What can hang from each mark:
j_308: j_486 j_572
j_81: j_96 j_486 j_572
j_572: j_81 j_884
j_486: j_81 j_308 j_952
j_884: j_572
j_96: j_81 j_308 j_952
j_952: j_96 j_486 j_572

Each row was made from one small tree. The marks that hang from a mark follow it in brackets, in the order of their numbers. Every link used is in the known rows. Write each row's tree.
Known rows:
j_81{j_96{j_308{j_486{j_952}}}}: [29,-36,-10,-13,14,-5,-4,-10,33,-6,-19,6,-51,-46,15,-18,-33,-3,41,-7,-36,35,17,-16,35,-10,12,-28,33,17,2]
j_952{j_486{j_308} j_572}: [-5,38,-30,51,25,-14,8,-25,6,-32,23,-2,-17,12,-41,41,-21,-1,43,-10,2,-4,-7,-16,10,-20,-24,-39,17,-25,54]
j_572{j_81{j_96 j_486{j_952}} j_884}: [22,-9,-35,-35,6,-47,5,-12,-15,27,-30,16,-23,-21,3,2,5,53,57,0,-39,16,-51,18,-24,25,15,57,-4,-14,26]
j_572{j_81{j_96 j_486{j_952}}}: [24,-2,-18,-17,-12,-26,18,-6,-23,31,-25,12,-30,-34,25,-19,16,28,35,-7,-24,4,-16,-3,1,26,15,31,-18,12,5]
j_96{j_81{j_486 j_572{j_884}} j_952}: [14,12,-3,-12,23,-47,-35,10,-15,26,-23,31,-82,-51,42,-26,-13,61,53,-9,-35,25,-42,40,-42,7,1,42,14,-42,31]
j_884{j_572{j_81}}: [41,19,-15,33,29,-30,-5,5,-8,1,5,33,0,27,3,19,24,32,32,-20,23,42,-52,7,-14,8,-27,30,-29,-20,38]
j_572{j_81{j_486}}: [14,3,-15,-15,-5,-23,10,9,-18,26,-20,9,-3,-2,19,-10,33,29,15,-20,2,-12,-34,0,-6,28,0,52,-25,-8,12]
j_486{j_81 j_952{j_96 j_572}}: [47,-3,-27,89,17,-36,58,-45,-34,-14,-40,17,-27,-23,-22,12,52,-1,35,-1,29,21,-28,2,27,24,-23,-55,-21,-15,24]
j_81{j_96}: [6,20,9,-8,4,6,5,-20,-10,15,7,-6,-30,-22,12,-3,-11,-6,18,-2,-12,3,19,-18,9,-3,18,-8,9,4,-16]
j_96{j_308{j_572}}: [19,-21,-38,-3,18,5,-12,14,36,-13,-14,-13,-24,-21,-8,-23,-36,47,36,-15,-23,9,-33,14,34,7,-21,18,32,1,23]
j_308{j_486 j_572}: [37,-75,6,-7,-23,-12,12,-13,12,10,-19,9,7,0,-61,10,17,12,20,1,18,21,-22,14,41,3,13,25,41,-22,49]
j_572{j_81{j_96 j_486}}: [21,22,-9,-21,-3,-19,15,-9,-26,38,-16,4,-27,-23,31,-10,24,23,32,-22,-9,-9,-16,-14,2,24,18,46,-17,-3,-2]
j_952{j_96}: [5,21,13,34,1,6,47,-26,-17,-7,-6,-3,4,-11,-14,12,13,-2,23,-10,12,-13,-7,-5,9,1,-9,-2,6,-14,-10]
j_81{j_96 j_572}: [21,33,14,-5,23,-17,-17,-9,-7,36,23,-2,-60,-30,5,-16,-20,13,42,-9,-3,10,8,-4,-11,-23,9,7,2,-10,-12]
j_884{j_572}: [24,14,9,45,17,-9,-9,8,-4,-11,21,21,-14,9,0,23,1,9,18,-21,22,38,-9,-13,-7,-18,-9,-9,-1,-6,18]
j_572{j_81{j_486} j_884}: [12,-4,-35,-34,13,-43,0,2,-10,23,-29,9,3,13,-4,10,20,54,39,-12,-12,0,-70,21,-31,27,1,80,-11,-34,34]
j_486{j_81 j_308 j_952}: [6,-56,-76,5,-6,-46,16,-8,15,-11,-29,17,6,-25,23,-6,-1,-1,2,-10,-16,36,8,12,46,50,-34,-69,-12,30,27]
j_308{j_486 j_572{j_81}}: [55,-72,-17,-18,-11,-31,15,-16,7,22,-35,22,22,18,-58,8,42,35,34,3,17,25,-62,34,32,26,-6,63,13,-34,67]
j_81{j_96{j_308{j_572} j_952} j_486}: [29,-9,-4,-13,-4,11,2,11,16,4,-21,-8,-88,-82,40,-44,-52,55,58,-28,-55,5,1,-12,29,4,15,16,54,19,-2]
j_486{j_81{j_572{j_884}} j_952}: [29,-34,-45,3,29,-67,-11,-9,-2,18,-30,27,-23,-23,3,-14,12,34,35,3,-9,38,-41,48,-10,21,-11,-3,-23,-17,32]
j_308{j_486{j_81} j_572}: [48,-82,-17,1,-14,-29,26,-30,-2,22,-45,20,8,-11,-30,3,51,0,15,-14,27,29,-26,19,67,34,15,8,16,-23,49]
j_308{j_486{j_81} j_572{j_884}}: [46,-88,-33,-16,2,-47,15,-35,7,19,-52,20,14,0,-51,20,39,23,36,-5,15,39,-58,38,43,33,15,32,30,-47,70]
j_308{j_572{j_81{j_486}}}: [32,-24,-27,-12,-19,-22,15,4,-13,29,-26,4,0,-3,-23,-11,28,57,35,-15,4,-8,-58,22,18,34,-1,74,0,-16,41]
j_884{j_572{j_81{j_486}}}: [38,18,-6,32,14,-33,-1,16,-21,14,2,29,-17,6,17,15,29,34,33,-37,24,26,-40,-14,-12,9,-6,39,-25,-15,31]
j_572{j_81{j_486{j_308}} j_884}: [3,-17,-67,-41,9,-56,-5,7,12,13,-19,7,9,14,-8,20,-6,57,44,-20,-20,9,-61,15,-16,36,-23,56,1,-25,48]

Which tree is each row?
[10,25,-48,-13,75,-42,-57,10,20,10,-14,11,-72,-30,36,-26,-37,59,66,-20,-31,35,-63,40,-16,4,-30,31,10,-46,36]  j_96{j_81{j_572{j_884}} j_308}
[18,1,-9,26,33,-8,26,-30,1,-11,-39,13,-35,-39,24,-5,10,-1,49,-29,-3,23,-22,-1,43,17,-16,-8,27,-36,21]  j_952{j_96{j_81 j_308{j_486}}}
[45,14,-7,31,7,-35,7,3,-25,15,-1,32,-42,-21,23,6,16,33,49,-27,-1,41,-24,-16,-6,6,5,19,-17,3,23]  j_884{j_572{j_81{j_96 j_486{j_952}}}}
[17,17,-27,-38,15,-38,1,-16,-17,37,-24,5,-23,-9,7,10,11,48,57,-13,-24,4,-53,6,-22,22,17,74,-2,-30,20]  j_572{j_81{j_96 j_486} j_884}
[8,8,-27,-3,37,-2,-28,9,20,-22,-40,20,-67,-54,80,-47,-34,39,31,-8,-59,34,-23,28,9,23,-31,-10,15,-2,16]  j_96{j_81 j_308 j_952}
[36,22,2,18,28,-18,-8,-26,-2,-10,-7,9,-68,-20,-24,17,-24,36,55,20,-25,34,-25,3,-31,-19,3,-4,29,-24,20]  j_81{j_96{j_952{j_572{j_884}}}}
[23,-74,-99,-28,-5,-62,0,0,35,-10,-27,15,24,12,-63,15,-29,83,55,14,-38,43,-77,60,11,43,-51,33,21,-7,84]  j_486{j_308{j_572{j_81 j_884}} j_952}
[26,31,-5,60,27,-14,21,-38,-20,-25,-24,25,-37,-21,15,3,19,4,33,2,-10,6,-18,13,3,1,-7,-33,-7,-25,38]  j_96{j_952{j_486{j_81} j_572}}
[52,-77,-34,-34,5,-50,3,-22,16,19,-43,23,29,30,-80,25,29,58,53,8,4,37,-95,54,10,24,-5,89,26,-55,86]  j_308{j_486 j_572{j_81 j_884}}
[28,-19,-28,36,21,-38,-9,-10,4,-23,-9,12,-28,11,-64,27,-7,36,38,29,-4,34,-47,19,-30,-15,-13,-11,9,-22,47]  j_486{j_952{j_572{j_884}}}
[57,-92,-22,1,-22,-34,32,-43,-5,21,-51,25,-16,-41,-25,-7,36,1,32,0,0,46,-8,18,72,31,25,-16,23,-3,45]  j_308{j_486{j_81{j_96} j_952} j_572}
[50,25,8,24,13,-26,4,3,-20,12,-4,36,-51,-25,40,2,7,42,50,-31,-7,41,-25,-13,-17,6,1,29,-11,-4,19]  j_884{j_572{j_81{j_96{j_952} j_486}}}
[34,28,28,30,-3,-5,10,-10,-23,7,-4,3,-95,-51,13,-4,-11,21,42,-10,-12,5,14,-36,-11,-17,26,-13,24,0,-4]  j_81{j_96{j_952{j_572}} j_486}
[38,-7,-27,-15,-3,-17,13,-21,-10,28,-19,3,-6,-5,-28,-6,14,53,46,0,-8,11,-53,29,24,29,-5,60,3,-18,36]  j_308{j_572{j_81{j_96}}}
[-10,-41,-36,-8,-31,-26,8,21,14,-6,-1,3,-19,-34,8,-3,-28,13,10,-19,-23,5,26,-18,19,14,-8,-33,18,35,13]  j_81{j_486{j_308 j_952}}
[21,-45,-73,6,12,-67,-3,3,18,8,-12,23,-22,-32,16,-16,-9,18,23,-17,-7,40,-1,25,26,33,-40,-55,-20,17,30]  j_486{j_81{j_572} j_308 j_952}
[26,-63,-21,-7,12,-12,-10,11,47,-23,-26,14,-23,-25,4,-19,-24,4,24,-3,-25,34,-1,1,28,-5,-7,-22,27,14,21]  j_96{j_308{j_486{j_952}}}
[39,-35,-12,-17,13,1,-1,-16,30,7,-17,-6,-47,-39,-12,-13,-28,17,53,-18,-20,26,-5,-11,55,-4,13,8,52,-6,22]  j_81{j_96{j_308{j_486 j_572}}}
[16,16,11,2,8,-30,-24,15,-24,29,-18,29,-86,-64,62,-42,-3,41,35,-17,-24,16,-13,24,-21,8,0,19,1,-19,13]  j_96{j_81{j_486 j_572} j_952}
[30,26,-20,40,39,-16,-23,13,-1,-17,-34,15,-117,-61,57,-31,-20,48,50,-23,-31,26,-30,-5,2,6,-20,-15,22,-18,30]  j_96{j_81{j_486} j_308 j_952{j_572}}
[9,-39,-62,29,-17,-31,40,-26,-2,-15,-26,14,-8,-37,-33,7,-15,41,50,-5,-22,32,-29,35,53,42,-46,-27,33,-6,56]  j_486{j_308{j_572} j_952{j_96{j_81}}}
[10,75,19,95,28,5,58,-56,-36,-30,6,0,-18,0,-49,40,20,-8,62,-7,20,-26,-24,-15,4,-29,-6,-15,10,-49,29]  j_952{j_96 j_486 j_572}
[13,-21,-76,-14,38,-72,-18,-7,21,16,-7,11,-16,-8,3,9,-12,30,38,-27,2,34,-31,27,6,30,-37,-12,-7,-25,41]  j_486{j_81{j_572{j_884}} j_308}
[21,3,15,33,-7,-29,26,7,-21,19,1,9,-52,-50,-5,-18,0,26,47,-22,5,-7,-1,-2,-12,-14,3,9,3,-4,-7]  j_81{j_486{j_952{j_96}} j_572}
[9,-10,-63,-14,44,-23,-31,-2,19,-3,-38,1,-42,-28,6,-16,-29,70,61,-14,-41,33,-78,48,25,29,-25,40,37,-41,61]  j_96{j_81 j_308{j_572{j_884}}}
[19,28,-3,-20,39,-34,-29,-13,0,33,16,1,-55,-18,-18,2,-32,36,63,-1,-13,21,-24,16,-34,-25,10,34,15,-34,8]  j_81{j_96 j_572{j_884}}
[40,11,-19,38,45,-4,-22,13,37,-44,-15,5,-77,-25,8,-17,-43,44,42,0,-23,29,-28,1,-9,-15,-38,-25,22,-3,20]  j_96{j_308 j_952{j_572}}
[1,49,-17,4,46,-33,6,-49,-23,26,-7,12,-30,-31,26,-1,3,5,63,-20,-22,1,-20,20,2,-2,22,11,-9,-43,24]  j_952{j_486{j_81{j_96 j_572{j_884}}}}
[-8,-5,-70,-18,14,-32,11,-25,18,-11,-8,7,35,18,-45,27,-26,55,65,-6,-37,1,-67,44,15,23,-28,50,22,-38,83]  j_952{j_486{j_308{j_572{j_81 j_884}}}}
[9,-3,-16,-8,1,0,1,13,11,4,-13,-7,-76,-75,52,-36,-42,18,40,-27,-48,4,26,-32,23,-1,20,-18,25,36,-21]  j_81{j_96{j_308} j_486{j_952}}
[-1,40,-29,49,29,-21,-4,-29,-8,-33,-10,28,-54,-26,15,10,-19,19,49,0,-34,23,-21,18,5,5,-33,-39,19,-32,68]  j_96{j_81 j_952{j_486{j_308} j_572}}
[36,-19,-67,79,13,-52,54,-40,-9,-28,-28,14,-23,-23,-28,27,21,5,40,-15,21,35,-16,-4,45,36,-52,-84,-7,-4,41]  j_486{j_81 j_308 j_952{j_96 j_572}}
[48,-21,-12,22,31,-15,-6,-18,26,-14,-14,6,-76,-34,-17,-1,-24,4,54,-3,-14,44,2,-26,27,-22,5,-38,33,0,22]  j_81{j_96{j_308{j_486{j_952{j_572}}}}}
